Each row comes from the steps of one walk. Every step used is in the known rows, and no mark comes twice. Write the walk behind each row, first mark first.
Known rows:
kuvodom > lavaz > zufes: [ 1.55  1.18 -2.91 -0.69 -0.40 -0.27  0.51  1.78  0.46  0.58  0.57  1.45
  2.13 -0.63 -0.06  0.90  0.24 -0.59 -1.48  0.76  2.10]
lavaz > zufes > disegu > memel: [ 1.97 -0.04 -3.16 -0.75 -1.85 -1.62 -2.73  2.25 -0.31 -0.68  2.32  0.10
  2.12  0.16  0.41  1.63  0.07 -2.07 -2.20  0.06  2.31]
memel > kuvodom > lavaz > zufes > nuruno > disegu > vovema: [ 2.27  2.50 -4.20 -0.17  0.70 -2.57 -2.67  2.38  0.57  1.31  1.28  1.01
  3.24  0.76 -2.33 -0.84  0.96  0.09 -2.67 -0.62  2.86]
nuruno > disegu > vovema > memel > kuvodom > lavaz: [ 1.98  2.41 -2.57 -1.62  5.49 -2.34 -3.14  2.71  1.24  2.12  2.03  0.96
  3.20  1.36 -2.08  1.15  1.43  0.46 -2.67  0.67  3.25]
vovema > nuruno > disegu > memel > kuvodom > lavaz > zufes: [ 2.35  1.61 -3.78 -1.43  1.07 -0.56 -1.35  3.03  0.82  0.47  0.08  0.22
  2.81  1.73 -0.70  0.59  0.30  0.40 -2.97  0.57  3.00]
lavaz > zufes > disegu: [ 1.86  0.68 -3.53 -0.18 -3.80 -1.26 -1.58  1.34 -0.43 -0.52  1.00  0.62
  2.18 -0.87 -0.23  0.15 -0.21 -1.87 -1.58 -0.36  1.42]
disegu > memel: [ 1.72 -0.21 -1.74 -1.96  1.85 -0.69 -2.01  1.66 -0.17  0.89  2.98  0.06
  2.21  1.53  0.80  2.05 -0.09 -1.10 -2.03  0.96  1.57]
kuvodom > lavaz > zufes > nuruno > disegu > vovema: [ 2.17  2.84 -4.23  0.27 -0.28 -2.53 -2.96  1.91  0.20  1.48  1.83  1.27
  3.04  1.51 -2.14 -1.07  0.94  0.04 -2.29 -0.75  2.39]
memel > kuvodom > lavaz > zufes: [ 1.66  0.81 -2.88 -1.20  0.58 -0.39  0.83  2.34  0.87  0.29 -0.02  1.23
  2.41 -1.54 -0.25  1.23  0.30 -0.58 -1.87  0.89  2.58]
disegu > vovema: [ 2.08  1.20 -2.71 -1.50  1.73 -0.81 -2.70  1.30 -0.10  2.07  2.74  0.12
  2.49  2.77  0.09  0.72  0.13 -0.15 -1.96  0.25  1.08]
disegu > memel > kuvodom > lavaz: [ 1.71  0.48 -2.07 -2.32  4.31 -1.09  0.01  2.66  1.10  1.17  1.57  0.68
  2.75  0.28 -0.81  2.09  0.67 -0.50 -2.47  1.47  3.17]
nuruno > disegu > memel > kuvodom > lavaz > zufes: [ 1.99  1.09 -3.07 -1.38  1.27 -1.58 -0.80  3.25  1.00  0.65  0.83  0.66
  2.75 -0.27 -0.67  1.55  0.61 -0.67 -2.53  0.77  3.42]
vovema > nuruno: [ 2.07  1.28 -2.86 -1.67  0.13  1.14 -1.61  0.37 -0.50  0.94  0.77 -0.04
  2.40  3.36  0.06 -0.64 -0.90  0.68 -1.97  0.33  0.04]
disegu > memel > kuvodom: [ 1.87 -0.63 -1.70 -2.56  2.99 -0.75 -1.40  2.24  0.36  0.61  2.10 -0.16
  2.48  0.44  0.64  2.25 -0.06 -1.14 -2.50  1.12  2.11]
lavaz > zufes > nuruno > disegu > vovema: [ 2.26  2.21 -4.00  0.16 -1.37 -2.19 -3.90  1.52 -0.34  1.17  2.19  0.72
  2.83  1.62 -1.18 -1.03  0.35 -0.37 -2.24 -1.08  1.51]
memel > disegu > vovema > nuruno: [ 2.50  2.37 -3.54 -1.32  1.60  1.41 -5.03  0.44 -0.74  2.04  1.93 -0.38
  2.01  6.68  0.57 -1.59 -0.68  2.32 -1.85  0.07 -0.35]
disegu > vovema > memel > kuvodom > lavaz > zufes > nuruno: [ 1.73  1.43 -3.30  0.10  2.03 -1.87 -2.99  2.31  0.54 -0.11  1.64  1.91
  2.57 -0.83 -1.11  0.64  1.56 -0.26 -2.30 -0.16  3.15]
vovema > disegu > memel > kuvodom > lavaz > zufes: [ 2.08  0.92 -3.13 -1.30  2.66  0.00 -1.88  2.67  0.92  0.55  0.80  0.56
  2.36  1.12 -0.35  1.35  0.80  0.27 -2.38  0.80  3.05]
kuvodom > lavaz: [ 1.46  1.50 -2.31 -1.45  1.99 -0.61  0.58  1.23  0.54  1.58  1.23  1.37
  2.53  0.34 -1.19  0.58  0.26 -0.22 -1.52  1.10  1.84]

Write each row's walk:
[ 2.76  2.42 -5.04 -0.79  0.05 -0.68 -2.70  2.27  0.42  0.60  0.12 -0.06
  2.91  3.28 -1.41 -0.69  0.43  0.83 -3.08 -0.43  2.43] => memel > kuvodom > lavaz > zufes > disegu > vovema > nuruno
[ 2.21  0.22 -2.15 -2.37  4.03  0.02 -3.42  1.87  0.35  1.08  2.05 -0.43
  2.57  2.55 -0.14  1.24  0.16  0.13 -2.50  0.71  1.81] => vovema > disegu > memel > kuvodom
[ 2.30  2.20 -3.11 -1.34  1.22 -1.82 -3.63  1.50 -0.04  2.67  2.72 -0.01
  2.93  3.21 -1.04 -0.19  0.13  0.00 -2.24 -0.21  1.20] => nuruno > disegu > vovema
[ 2.39  1.39 -2.87 -1.92  1.11 -0.65 -3.53  1.65 -0.28  1.30  2.16 -0.56
  2.75  4.41 -0.35  0.14 -0.43  0.29 -2.75  0.27  1.19] => vovema > nuruno > disegu > memel
[ 2.04 -0.33 -2.48 -2.00  1.25 -1.84 -2.16  2.34  0.24 -0.02  2.03 -0.25
  2.71 -0.02 -0.43  1.61  0.06 -1.74 -2.71  0.50  2.50] => zufes > disegu > memel > kuvodom
[ 2.07 -0.40 -3.01 -1.41 -0.38 -1.57 -2.15  2.77  0.19 -0.71  1.52 -0.14
  2.45 -0.90  0.25  1.90  0.15 -1.94 -2.61  0.27  2.76] => lavaz > zufes > disegu > memel > kuvodom
[ 1.63  0.38 -3.18 -0.40  0.56 -1.50 -0.68  2.32  0.42 -0.82  1.08  1.50
  2.50 -1.67 -0.75  0.78  0.80 -1.04 -2.28  0.28  3.17] => disegu > memel > kuvodom > lavaz > zufes > nuruno
[ 1.75  1.73 -2.83 -0.38 -1.38 -2.01 -2.15  0.43 -0.53  0.89  1.77  1.06
  2.94  0.09 -2.11 -1.61 -0.23 -0.78 -1.74 -0.58  0.79] => zufes > nuruno > disegu
[ 2.06  1.66 -2.57 -0.99  3.50 -2.54 -5.22  1.92  0.28  1.03  2.73  0.69
  3.09  0.77 -1.57  0.36  1.00 -0.12 -2.65 -0.34  2.20] => zufes > nuruno > disegu > vovema > memel > kuvodom
[ 2.30  1.79 -3.04 -2.25  3.67 -0.97 -1.29  2.58  0.97  1.53  0.78  0.11
  3.20  2.69 -1.75  0.37  0.35  0.73 -3.13  0.89  2.85] => vovema > nuruno > disegu > memel > kuvodom > lavaz
[ 1.84  1.38 -3.33 -0.27 -0.14 -2.43 -2.16  2.32  0.14  0.25  2.08  1.18
  2.71  0.26 -1.47  0.27  0.67 -0.89 -2.36 -0.01  2.94] => kuvodom > lavaz > zufes > nuruno > disegu > memel
[ 2.33  1.70 -4.30 -0.54  0.19 -2.13 -2.20  2.74  0.66  0.74  1.15  0.48
  2.80  0.44 -1.35  0.53  0.92 -0.72 -2.65 -0.23  3.16] => memel > kuvodom > lavaz > zufes > disegu > vovema
[ 1.93  1.21 -2.40 -2.15  3.78 -1.93 -0.73  2.83  1.12  1.59  1.51  0.50
  3.10  0.69 -1.76  1.27  0.60 -0.35 -2.70  1.14  3.28] => nuruno > disegu > memel > kuvodom > lavaz
[ 1.86  1.32 -2.94 -0.98  3.26 -1.13 -2.36  2.99  1.04  0.68  1.42  1.15
  2.39  0.12 -0.06  2.10  1.34 -0.09 -2.27  0.71  3.29] => disegu > vovema > memel > kuvodom > lavaz > zufes
[ 1.78  1.60 -2.24 -1.77  6.02 -1.50 -2.45  2.49  1.20  1.62  2.11  1.09
  2.82  0.92 -1.22  1.88  1.45  0.31 -2.44  1.05  3.21] => disegu > vovema > memel > kuvodom > lavaz
[ 2.05  1.35 -3.23 -0.18  0.52 -2.01 -5.69  2.05 -0.20  0.22  3.11  0.62
  2.27  1.23  0.07  1.44  1.07 -0.99 -2.17 -0.39  2.15] => lavaz > zufes > disegu > vovema > memel
[ 2.09  2.21 -3.28 -0.81  2.89 -1.94 -3.16  3.17  1.11  1.16  1.38  0.99
  2.78  0.57 -0.99  1.37  1.36  0.05 -2.53  0.35  3.42] => nuruno > disegu > vovema > memel > kuvodom > lavaz > zufes
[ 2.15  0.82 -3.11 -0.85  1.61 -1.96 -4.75  2.68  0.35 -0.02  2.11  0.35
  2.48  0.00 -0.03  1.72  1.00 -0.89 -2.54 -0.15  2.70] => lavaz > zufes > disegu > vovema > memel > kuvodom
[ 1.71  2.30 -3.64  0.35 -2.06 -2.10 -1.08  1.28  0.03  0.48  0.75  1.75
  2.84 -0.84 -2.23 -1.33  0.38 -0.60 -1.79 -0.48  2.02] => kuvodom > lavaz > zufes > nuruno > disegu
[ 1.92  2.71 -3.40  0.31  2.12 -2.74 -5.16  2.20  0.31  0.99  2.74  1.66
  2.77  1.15 -1.74  0.24  1.68  0.11 -2.23 -0.43  2.89] => kuvodom > lavaz > zufes > nuruno > disegu > vovema > memel
[ 2.52  1.88 -3.53 -1.60  1.32  0.59 -3.29  0.92 -0.38  1.82  1.61 -0.38
  2.55  5.40  0.10 -0.56 -0.33  1.24 -2.47 -0.04  0.41] => disegu > vovema > nuruno
[ 2.23  2.00 -4.35 -0.16 -0.84 -2.07 -2.53  2.26  0.30  0.91  1.69  0.72
  2.57  1.32 -1.16  0.26  0.88 -0.75 -2.26 -0.39  2.70] => kuvodom > lavaz > zufes > disegu > vovema
